Known rows, with every step that occurs
gino > dagi > lugi > matep > labe > baze: [ 1.07 -1.26  0.55 -2.74 -6.21  0.02 -0.21 -0.94 -2.39  0.51 -0.16  1.71
  1.31  0.14  1.29  2.61  0.12 -0.63  1.79  0.73 -1.96  0.79 -1.23 -1.48
 -4.37]
lugi > matep > labe > dagi: [-2.15 -1.56  0.73  0.70 -2.24 -0.15  0.58 -0.37 -0.16 -1.03  0.44  0.76
  0.29  0.25  0.50  0.21 -1.56 -2.76  0.71  0.50 -1.39 -0.87 -0.89  1.74
  0.76]
lugi > matep: [-1.57 -2.02  0.19 -0.26 -0.80 -2.14  0.42  0.39  2.77 -0.58  1.11  0.76
  0.72  2.35  2.20 -1.03 -0.72  0.24  0.44  0.62 -0.34 -0.41 -0.68  4.33
 -0.18]
dagi > lugi: [ 0.45  0.36  0.84 -1.86  0.77 -1.06  0.00  0.82 -1.57 -0.85  1.91 -0.33
  0.13  1.98  1.03 -0.94 -1.06  2.51 -0.04  0.67 -0.13  2.18 -0.82  2.15
 -1.53]
lugi > dagi > labe > matep: [-1.08 -0.30 -1.55 -0.66  0.80 -0.04  1.49  0.69  1.36 -1.99  0.16  0.99
 -0.02  1.13  2.52 -1.29  2.96  1.30  0.69  0.70  0.81 -0.08 -0.17  1.60
  2.96]
baze > gino > matep: [ 1.19 -0.31  0.32  0.87 -1.42  1.38 -0.79 -0.09 -0.64 -0.38  0.48  1.79
  0.49 -0.67 -3.02  0.97 -1.47 -0.54 -0.07 -0.65  1.42  0.44  1.42  0.17
 -0.88]
labe > baze: [-1.32 -0.65  0.07 -0.03  1.69 -0.19  0.24 -0.22  0.24 -0.08 -0.74 -1.31
  1.03  0.51 -1.15 -0.99 -1.46  1.33 -1.05  1.13 -0.77 -1.42 -1.35  0.84
  0.87]
gino > dagi > labe > baze: [ 2.58 -0.20 -0.45 -1.98 -0.43  0.69 -0.47  0.23  0.52  1.76 -0.99  1.32
  1.05 -0.21  0.06  0.45  0.43  2.90 -1.04 -0.08 -0.38  0.42 -0.16 -0.92
  0.00]
labe > lekuva: [-0.26 -0.89  0.04  1.08  3.06 -1.52 -0.15 -0.74  0.16  0.22  0.18 -0.65
 -0.28  1.51 -0.32 -2.31 -2.24  1.25 -1.75  1.01  0.50  0.70  0.68 -0.16
  1.36]
labe > baze > gino > dagi > lugi: [ 2.23  1.44  0.80 -2.47 -3.42  0.84 -0.20 -0.51 -0.75  0.74 -0.73  1.85
  1.26 -1.45 -1.11  2.21 -1.15  0.59  0.06  0.64 -0.64  2.25  0.31 -2.20
 -2.12]
matep > labe > dagi > gino > baze: [ 1.73  1.43  1.37  0.61  0.74 -0.62 -0.72  0.91 -0.52 -0.17  0.13 -0.44
  0.07 -1.25 -2.49  1.50 -0.65 -0.63  0.02 -1.86  0.13 -0.45 -1.70 -0.98
 -1.22]
labe > lekuva > tuge: [-0.55  0.26 -1.59  0.85  3.86 -0.52  0.12 -1.19  1.60  1.33 -0.29 -1.11
 -0.73  1.14  1.06 -2.19 -1.35  1.16 -2.80  1.00  1.09 -0.63  0.47 -1.57
  1.00]
baze > labe > lekuva > tuge: [ 0.56  1.10 -1.19  1.31  2.71  0.67 -1.00 -1.28 -0.06  1.40 -0.86 -1.51
 -0.66  0.82 -0.97 -3.46 -0.72  2.71 -1.78  1.80 -0.19 -0.47  1.74 -3.26
  1.51]
gino > baze: [ 0.97 -0.72  0.52 -0.76  2.00 -1.68 -0.19  2.10  1.02  1.60  0.57  0.84
  0.99  1.17 -1.23 -0.42 -0.97  2.46 -0.15 -1.17 -0.30 -0.85 -0.82  2.36
 -2.22]
matep > lugi > baze > gino: [-3.54 -0.26  1.78  0.99 -1.80 -0.27  0.11  0.54 -1.31 -0.14 -0.33 -0.05
  0.25 -1.96 -0.48  2.40 -1.08 -1.45  1.51 -0.35 -1.62 -1.02 -0.29  1.84
 -0.63]
lekuva > labe > dagi > gino > matep: [ 1.81  1.99 -0.83  0.61  4.86  1.41  0.41 -0.40  3.47 -0.28 -0.20 -3.37
 -0.90 -1.03 -0.66 -1.49  0.95 -2.06 -2.55 -1.50  2.53  0.00 -0.61 -0.69
  1.77]
dagi > labe: [ 0.82 -0.11  0.11 -0.77  0.78 -0.26 -0.54  1.07 -0.57 -0.14  0.99  1.01
  0.08  1.48  1.26 -1.34  0.53  3.92 -0.80 -0.22  0.01  1.08 -0.68  2.57
  0.76]
matep > lugi > baze > gino > dagi > labe > lekuva: [ 0.55  0.23  0.83  0.23 -2.22 -0.17 -0.81 -0.46 -1.79  2.07 -1.77  2.62
 -0.22 -2.82  1.41  2.42  0.26  0.21  0.34 -0.92 -0.56  2.05  1.74 -3.24
 -0.42]
lugi > matep > labe > dagi > gino: [-0.76 -0.02  0.97  1.18 -2.31 -0.95 -0.11 -0.80  1.16 -2.31  0.67 -0.37
 -0.24 -0.04  1.03  0.86 -0.52 -2.82  0.67  0.05  0.02 -0.03 -1.66  0.87
  0.61]
dagi > gino: [ 0.64  0.76  0.72  0.27  1.16 -1.79 -0.73  0.30  2.13 -1.51  1.57 -1.76
 -0.29  1.29 -0.58 -0.39 -0.58  1.28 -0.51 -0.24  1.24  0.20 -0.92  1.95
  0.53]
baze > gino > matep > labe > lekuva > tuge: [ 1.19  0.52 -1.19  2.39 -2.35  2.95 -1.50 -2.54 -3.67  1.00 -0.96  1.56
 -0.76 -2.12 -2.82  1.30 -0.88 -1.63 -1.29 -0.13  1.41 -0.44  1.88 -5.88
 -1.88]
lugi > baze: [-3.03 -2.00  1.06  0.14  1.58 -1.74  0.27  0.02  1.43  0.03  0.74 -1.30
  0.68  0.28  0.63 -0.72 -1.33  2.50 -0.56 -0.11 -0.69 -1.38 -1.08  3.07
  1.11]
dagi > gino > matep: [ 2.31  0.01  0.13  0.71  1.64 -0.55 -1.07  0.16  1.01 -1.27  1.38 -1.59
 -0.11  0.91 -1.57  0.17 -0.19  0.54 -0.50 -1.20  2.90  0.38 -0.05  0.41
 -1.17]
dagi > gino > baze > labe > matep: [ 2.32  2.11  0.07  1.58  2.19 -0.19 -0.88  0.37  1.19 -1.10 -0.25 -1.74
  0.89 -0.05 -3.34 -0.38  1.54  2.59  1.44 -0.01  1.10 -1.75  0.16 -0.64
 -1.95]
lugi > dagi > labe: [-0.02 -0.51 -0.40 -2.24 -0.57 -1.08  0.61  1.82  0.94 -0.59  0.65  1.84
 -0.38  1.84  2.96 -1.68  2.24  2.84 -0.04 -0.19 -0.49  1.84 -0.82  2.14
  3.43]

Rows
[ 3.33 -0.37 -0.22 -1.94 -1.19 -0.15 -0.64  0.85  0.82  1.73  0.90  2.26
  0.19  0.94  0.24  0.36  0.31  3.07 -0.40 -0.91  0.31  1.32  1.12  1.19
 -0.35]  gino > dagi > labe
[-2.93 -0.79  0.28  2.11  1.85  0.63  0.23 -1.50  0.38 -1.38 -0.35 -2.38
  1.11 -0.65 -1.83 -1.54  0.10  2.65  1.11  1.61 -0.89 -3.03  0.74  0.81
  1.34]  lugi > baze > labe > matep
[ 2.00 -0.03  0.76 -2.54 -6.29 -1.16 -0.05 -0.01  2.02  0.14  1.14  4.06
  0.89  0.40  2.14  2.20 -0.42 -0.49  1.60  0.20 -0.12  3.29  0.89  1.22
 -3.16]  baze > gino > dagi > lugi > matep
[ 2.34  0.95 -1.43  2.20  0.72  1.01 -1.91 -2.29 -2.04  0.04 -0.07 -1.77
 -1.41 -0.63 -1.24  0.64  0.29 -0.72 -1.63 -0.61  2.90 -0.56  0.40 -5.77
 -2.00]  dagi > gino > matep > labe > lekuva > tuge
[ 1.04  0.67 -1.09 -0.25 -0.61  0.69 -0.57 -2.07  2.51  2.89 -1.78  2.69
 -0.04 -2.66  2.88  0.81  0.94  3.17 -2.44 -0.69  0.84  1.34  1.56 -4.34
  1.07]  lugi > baze > gino > dagi > labe > lekuva > tuge
[-1.24 -2.37  0.18  1.44 -2.52 -1.45 -0.53 -1.57 -1.68 -0.56  0.14  1.31
 -0.12  1.41  1.05 -0.64 -1.11 -0.84  0.33  1.09 -0.92  0.05 -0.22 -0.46
 -0.71]  lugi > matep > labe > lekuva
[-3.26  0.72 -2.15 -0.22  1.64  0.92  2.93  1.28  1.76 -0.46 -0.58 -2.55
 -1.26  0.14  1.05 -0.24  3.38 -4.91  1.51  0.72 -0.72 -3.24 -0.37  1.93
  1.38]  lekuva > labe > matep > lugi > dagi
[ 0.10  0.72  1.14 -1.19  0.01 -0.29  0.26  0.01 -0.39 -1.43  0.37  0.26
  0.69  1.27  2.31 -2.38 -0.45  1.10  1.13  1.70 -1.74  2.90 -0.13  0.98
  1.03]  baze > labe > dagi > lugi > matep
[-2.19  0.92 -0.77  0.93 -1.24  2.34  1.66 -0.84  2.34  1.70 -1.53 -0.85
  0.00 -3.90 -1.14  3.34  1.62 -4.51  1.40 -0.53 -0.64 -3.55  1.38  0.03
 -1.62]  lekuva > labe > matep > lugi > baze > gino > dagi
[-0.19 -1.07  0.43  1.66 -0.54 -0.44 -0.96 -1.43 -3.61 -0.08  0.27  0.01
 -0.68  0.52 -2.13 -0.66 -2.07  0.07 -0.72  0.86 -0.77 -0.20  0.44 -1.95
 -0.27]  matep > labe > lekuva
[ 0.89  2.59 -0.58  0.85  4.47  1.80  0.55  0.81  0.79  0.12 -0.64 -3.97
 -1.42 -1.55 -0.68  0.35  1.32 -5.07 -0.68 -1.64  1.71 -0.64 -0.63 -0.69
  0.03]  lekuva > labe > dagi > gino > matep > lugi
[ 1.26 -1.79 -0.13  2.04 -0.12  0.84 -1.45 -1.65 -4.71  0.16  0.14  0.29
 -0.47  0.06 -3.09 -0.05 -1.74 -0.59 -0.65 -0.06  0.82 -0.09  1.32 -3.65
 -1.72]  gino > matep > labe > lekuva
[-1.08  1.19 -1.22 -0.80 -1.54  2.84  1.27  0.76 -0.63  0.79 -2.85 -0.39
 -0.41 -2.53 -0.76  1.39  3.03 -5.01  0.61 -0.53 -1.08 -1.14 -0.60 -2.33
  0.77]  lekuva > labe > baze > gino > matep > lugi > dagi
[-3.67 -1.38  1.29  0.43  0.98 -1.34  0.41  1.14 -1.21  0.30  0.31 -1.88
  0.08 -0.23  0.58  0.98 -0.95 -0.61  1.16 -0.28 -1.59 -1.93 -0.99  2.99
 -0.75]  matep > lugi > baze
[-0.48 -0.20  0.04 -0.28 -3.60  0.76  0.40  1.64 -2.00 -0.59 -0.25  2.17
 -0.52 -0.78 -1.35  2.46  0.58 -4.47  2.32 -0.88  0.11  0.46  1.25 -0.33
 -0.29]  baze > gino > matep > lugi > dagi
[-0.19  1.07  0.99 -1.38  2.93 -0.33  0.84  0.53 -0.80 -1.07  1.07 -0.85
  0.06  0.75  1.15 -1.31 -2.10  0.46 -0.90  0.79  0.02  2.60 -0.77  1.20
  0.77]  labe > dagi > lugi
[ 0.20  0.77  0.88  0.81  2.07  0.99 -0.05  0.01 -0.17 -0.42 -0.15 -1.08
  0.19  0.21 -2.80 -2.58 -2.00  0.90 -0.31  1.14 -1.47  0.06  1.16  0.24
  3.44]  baze > labe > dagi
[-3.04  0.17  1.82  1.27  2.19  0.65  0.24  0.41 -2.14  0.12 -1.11 -2.72
  0.15 -1.69 -1.27 -0.56 -1.37 -0.84  1.41  0.48 -2.85 -1.38  0.31  0.24
  2.32]  matep > lugi > baze > labe > dagi
[-2.31 -2.07  0.35  0.31 -3.79 -0.06 -0.15 -0.93 -1.35 -0.77 -0.72  0.45
  1.18  0.32  0.27  0.78 -0.36 -0.76  0.99  1.20 -2.17 -2.03 -2.14  0.72
 -1.21]  lugi > matep > labe > baze
[ 3.57 -0.49 -0.66 -0.79  0.81 -0.82 -0.85 -0.53  0.23  2.06 -0.18  2.03
 -0.28  0.86  0.95 -0.97 -0.30  2.92 -1.67 -0.18  0.95  2.52  1.91 -2.09
  0.51]  gino > dagi > labe > lekuva
[-1.60  0.52 -1.78  0.99  3.50  1.37  1.78 -0.71  3.19 -0.20  0.11 -2.70
 -0.19  0.30 -0.63 -1.69  1.25 -0.92 -1.03  0.85  0.61 -3.21 -0.23  2.38
  0.55]  lekuva > labe > matep
[-0.63  0.06 -0.19 -1.97 -1.31 -0.73  0.65  2.91 -1.92 -0.21  0.32  1.13
 -0.94  1.44  2.83  0.19  2.56 -0.12  1.78 -0.33 -1.29  1.12 -0.66  1.97
  1.43]  matep > lugi > dagi > labe
[ 1.76  2.76 -0.16 -0.54  5.59 -0.48  0.80  1.28  5.03  1.41 -0.68 -2.45
 -0.26 -0.93  0.17 -1.41  1.31 -0.22 -2.20 -2.10  0.70 -0.38 -2.03  0.47
  0.81]  lekuva > labe > dagi > gino > baze
[ 2.00  0.83 -0.74 -1.17 -6.88  0.56 -0.75 -2.53 -0.99  1.47 -0.27  3.85
 -0.34 -0.98  2.41  2.57  0.05 -1.65  0.40  0.62 -0.07  2.41  1.45 -4.80
 -4.02]  baze > gino > dagi > lugi > matep > labe > lekuva > tuge
[ 0.85 -0.71 -0.72 -1.53 -0.86  0.52  0.17  2.78 -3.11 -0.08  0.21  1.40
 -0.73  0.84  1.94  0.76  2.93 -0.84  1.73 -1.30  0.37  1.26  0.08  0.39
  0.05]  gino > matep > lugi > dagi > labe
[-1.22 -1.48  1.08  1.04 -0.78  0.65 -0.55 -0.88  0.25 -0.24 -0.06  1.06
  1.02 -1.97 -1.47  1.10 -1.18  1.05 -0.24 -1.09  0.80 -0.34  0.42  0.23
 -0.25]  lugi > baze > gino > matep
[-0.65 -1.49 -0.48 -0.88 -0.44 -0.23  0.69  2.16 -1.92 -0.23  0.40 -0.04
 -0.68  1.06 -0.33  1.05  0.67 -3.55  2.18 -0.70  0.27 -0.48  0.57  0.94
 -0.53]  gino > matep > lugi > dagi
[-0.18  0.31  0.14 -1.19 -0.21 -2.68  0.51  1.01  3.33 -2.06  1.23 -1.08
 -0.78  1.71  1.32 -0.70  1.11  0.36  0.22 -0.26  0.79  0.79 -1.07  1.71
  2.89]  lugi > dagi > gino
[-0.22  0.15 -1.03  0.85  2.04  0.69  0.41 -0.02  0.09 -1.39  0.50  0.24
  0.44  0.75  0.88 -1.03  1.25  2.42 -0.12  0.74  1.30 -0.75  0.00  2.08
  0.45]  dagi > labe > matep
